Every row comes from one small tree of marks. Brackets hold a mark, then the marks that hang from it, in alphabetical order. Every link used is in the known rows. Which tree was each row made from?
In the rows, 128 means zero.
Known rows
{J R}: [121  90 130 125 136 120 140 135 135 141 144 135 153 118 124 113 140 121
 129 145 132 127 127 116 122 128 136 110 120 132 129 125 154 125]
{W {K F P Q}}: [130 107 108 151 104 129 138  99 124 162 124 166 136 113 116 110 174 146
 153  85 140 180 188  89 161 156 171 141 129 134  85 143 113 115]
{D {K F P Q V}}: [131 101 116 164 119 155 134  81 123 149 115 177 156 102 134  97 173 146
 169  61 146 170 220  75 162 154 176 133 145 130 103 149 119  98]
{J M Y}: [131  73 136 119 124 121 153  99 118 157 134 131 143 133 132 128 122 155
 124 116 127 133 114  78 114 127 152  98 129 124 119 134  97 111]
{K D F {P M}}: [133 135 119 167 127 130 126  88 116 141 131 161 117  91 115  77 166 125
 139 118 126 169 209  91 120 153 182 134 134 138  82 143  80 124]
{J M N R}: [123  74 142 115 142 115 172 119 119 164 142 138 164 124 123 131 149 133
 117 115 121 189 126  93 100 110 167 112 121 132 141 126 133 141]
{F {K D Q {V C}}}: [132  89  99 174 136 147 112 138 143 143 109 167 174 121 117  83 178 132
 123  38 163 200 134  83 138 113 143 120 140 119 140 135 118 136]
{W K}: [126  94 116 120 102 123 137 130 127 143 129 144 116 137 125 143 133 139
 138 120 137 144 127 100 149 125 141 142 115 132 135 135 132 146]
{R {J M Y}}: [126  71 138 122 138 128 146 115 113 150 141 129 200 127 137 125 120 151
 129  74 128 162 126  82 114 137 166  97 152 131 125 128 119  86]
{M {J Y}}: [130 107 113 115 121 123 147 132 120 141 139 156 163 137 131 119 136 141
 113 124 138  84 112  90 129 124 131 145 135 127 114 138 124  96]
{K D F {P M} Q}: [138 139 109 178 126 136 125  78 115 158 124 163 134  88 112  62 185 145
 146  85 123 201 212  96 125 151 176 125 142 137  70 141  74 108]
{P {K Q {V C}} {M J}}: [123 137  93 148 120 142 134  88 121 119 108 180 163 147 101  58 164 120
 138  10 127 174 189  90 141 102 163 163 151 133 143 149 123 119]
{C V}: [126 120 130 115 114 129 126 112 129 116 119 134 141 104 118 141 125 129
 106 103 115 137 138 127 114 133 131 121 129 134 129 129 120 113]
{K D {P {M J}} Q}: [133 142 104 159 112 137 135 100 119 161 121 170 154 105 105  50 183 139
 130  63 119 190 169  89 121 127 161 148 158 135  91 141  93  86]
{D {K Q}}: [130 108 116 132 118 141 134 118 128 148 116 141 133 136 134 101 148 152
 162  93 135 144 141 110 155 115 129 126 122 125 124 132 135 125]
{D {K F P Q}}: [131 115 117 150 118 144 137  95 126 148 120 161 138 114 131  83 170 142
 171  89 139 152 203  94 163 147 167 133 130 127  86 142 121 105]
{D {K F P}}: [128 111 128 140 117 139 138 104 126 136 124 158 123 118 133 100 152 124
 164 114 143 121 200  88 156 147 174 141 124 129 100 145 129 118]
{J N R Y}: [123  56 134 104 126 114 162 138 120 172 145 152 175 127 143 154 132 143
 107 158 134 127 113  71 110 114 129 105 107 128 112 128 156 128]
{J {N Q} Y}: [129  96 134 107 119 125 148 121 116 176 121 156 164 139 145 157 129 175
 113 143 114 146 113  91 107  96 104 126 118 128 104 126 147 120]
{M {J {N Q} R Y}}: [123  74 123 103 130 117 168 138 120 179 142 178 205 135 134 121 156 163
 108 139 123 124 108  79 105  92 117 143 127 135 108 131 167 100]
{R J}: [124 119 131 127 141 135 124 139 122 123 137 127 187 122 134 127 125 125
 131  87 130 160 137 123 127 136 141 123 150 134 130 122 145 101]
{J Y}: [130  93 127 119 118 123 136 123 123 145 133 138 145 131 141 139 115 147
 119 142 135  97 116  92 127 132 121 110 122 123 110 132 128 113]
{N {J M} Q}: [127 104 128 118 138 123 139  98 124 164 126 140 164 124 113  80 150 178
 140  62  96 147 131 122 113  85 109 128 145 135 119 116 150 107]
{R {J M N}}: [125 106 143 117 147 129 152 125 107 146 134 130 193 125 131 141 135 135
 121  60 120 221 134 104 106 119 173 124 152 136 142 122 126 116]
{J N}: [129 133 135 117 130 125 142 137 117 140 123 135 131 129 136 157 134 130
 113 127 126 162 128 120 118 114 129 142 123 128 131 125 132 145]
{M {J N R Y}}: [123  75 121 101 129 113 171 145 117 164 151 171 188 131 135 132 150 138
 101 137 137 115 111  71 115 112 136 140 124 131 116 133 150 109]
{F K}: [123 112 120 132 120 140 132 146 141 125 132 129 139 138 118 111 131 113
 131 136 148 117 122 101 139 123 144 125 123 122 147 131 158 136]
{D {K F {P M} Q V}}: [131 112 116 166 117 154 139  59 119 140 116 172 136 100 128  78 166 146
 173  69 135 176 243  70 158 152 191 130 150 137 106 154 110 105]
{K F {P M} Q {V C}}: [132 133 117 181 143 137 124  56 126 119 106 175 142  98 118  66 178 129
 137  42 134 214 240  88 140 150 186 126 159 136  96 151  82 104]
{M {J {N Q}}}: [128 144 120 115 130 127 150 135 116 151 125 162 164 139 128 125 158 152
 113 114 115 157 119 122 113  91 117 174 141 134 125 130 143 115]

Which tree is each row?
[122  72 129 113 144 111 153 117 128 155 147 138 171 110 110  80 152 146
 131  74 117 128 132 100 122 108 139 110 133 134 131 117 156 115]  {N {J M R}}
[130  76 142 109 124 123 164  97 110 187 123 148 169 141 138 142 135 184
 117 117 108 177 112  77  95  94 131 112 126 129 115 130 121 119]  {J M {N Q} Y}
[130 133 100 156 116 135 128  94 108 138 132 159 122 123 104  79 153 117
 153  99 125 146 201  99 128 131 170 140 106 137 113 144 106 156]  {P {K D F} M}
[124  86 137 110 135 132 142 135 111 168 132 153 219 132 150 153 125 171
 117  99 118 172 124  92 105 110 121 123 144 134 109 121 161  93]  {R {J {N Q} Y}}
[123  36 144 105 132 116 176 104 118 200 139 156 192 134 134 129 145 179
 118 130 111 171 114  67  88  92 140  96 118 132 114 126 147 117]  {J M {N Q} R Y}
[134 125 119 165 129 131 120 112 121 152 131 165 143  93 121 101 174 124
 134 105 138 161 187  99 125 157 169 139 130 130  79 140  90 116]  {K D F P}
[133 115  89 181 135 144 109 103 120 146 109 189 178 120 114  87 191 135
 145   4 145 197 194 104 143 129 156 143 125 127 111 145  93 140]  {P {K D F Q {V C}}}
[127 106 107 152 103 133 152  78 116 133 132 190 132 103 112 106 163 128
 142  84 140 164 223  50 151 155 206 168 151 147 116 162 111 114]  {W {K F {P {M J}} V}}
[129  91 108 176 121 152 115 126 146 152 103 179 187 114 112  70 185 121
 125  26 163 205 159  68 139 125 166 126 150 118 122 143 122 110]  {F {K D P Q {V C}}}
[134 102 109 160 135 151 132  91 120 140 120 164 146 109 139 111 167 158
 168  72 144 163 194  92 164 143 155 128 132 132 122 143 113 124]  {D {K F Q V}}
[125 115 104 147 108 154 126 104 121 150 114 161 176 133 112 117 147 136
 150  35 130 163 169 103 141 127 140 135 137 127 134 140 146 115]  {P {K Q V}}
[130 101 117 167 132 146 127  85 130 133 103 182 153 114 134  79 181 135
 159  33 153 181 223  79 165 143 176 138 145 126 105 150 108 109]  {D {K F P Q {V C}}}
[134 112  91 180 121 153 118  98 112 163 122 182 181 110 112 105 183 142
 154  28 139 184 195  96 137 144 155 136 125 132 112 144 107 131]  {P {K D F Q V}}
[121  91 134 115 136 122 152 133 128 174 132 154 176 128 130 130 152 153
 123 143 112 169 123 113 102  95 116 123 119 135 121 120 176 130]  {J {N Q} R}
[126  73 143 111 138 129 156 112 107 177 134 146 220 133 142 141 133 177
 123  73 111 204 122  81  96 106 147 113 149 134 118 124 139  93]  {R {J M {N Q} Y}}
[119 119 127 140 102 142 141 111 139 125 127 134 127 129 107  75 128  98
 136 130 140 135 168  73 133 130 178 124 141 127 131 142 159 116]  {F {K {P M}}}
[123  94 121 107 125 111 173 117 113 148 149 160 153 128 127 106 138 136
 109 148 124 125 139  65 111 107 151 133 127 138 123 138 140 120]  {P {M {J N R Y}}}
[137 107 106 171 131 147 114 115 122 165 117 164 174  99 124 116 171 160
 129  47 133 203 142 105 123 134 127 121 148 131 121 133  96 116]  {K D Q V}
[125 128 105 141 103 136 127 108 115 144 125 151 125 136 104  85 137 117
 148  90 119 147 169  97 119 112 152 140 116 132 132 139 123 153]  {P {K D} M}
[122  55 136 105 126 117 159 128 122 189 138 163 189 130 143 141 139 172
 114 155 117 139 114  79 100  97 111 107 112 132 103 124 171 118]  {J {N Q} R Y}
[126  73 142 108 138 126 159 122 104 163 138 138 205 129 142 151 126 152
 115  73 125 193 127  74 106 124 167 113 146 131 127 127 125 101]  {R {J M N Y}}
[138  83  91 176 133 130 117 107 124 156 113 191 147 108 122 111 196 160
 137  31 157 226 176  84 157 136 156 141 125 134 112 143  72 156]  {W {K D F Q {V C}}}
[138 125 107 193 129 149 123  63 114 158 119 181 153  74 113  77 189 149
 143  47 128 222 233  76 126 161 185 123 157 141  84 150  72 101]  {K D F {P M} Q V}
[132  91 104 150  88 133 130 120 128 185 116 170 150 116 114 106 176 151
 142  65 138 203 150  79 144 134 150 142 129 129  93 139 109 116]  {W {K D P Q}}
[117  86 110 104 105 122 175 114 108 155 145 175 173 151 113  97 138 119
 127 114 123 111 157  54 117 102 163 149 117 135 128 144 167 125]  {P K {M {J N R Y}}}
[121  69 131 115 145 116 150 105 130 178 140 147 186 115 109  68 162 174
 139  71  99 140 129 109 109  87 119 112 136 139 120 114 172 104]  {N {J M R} Q}
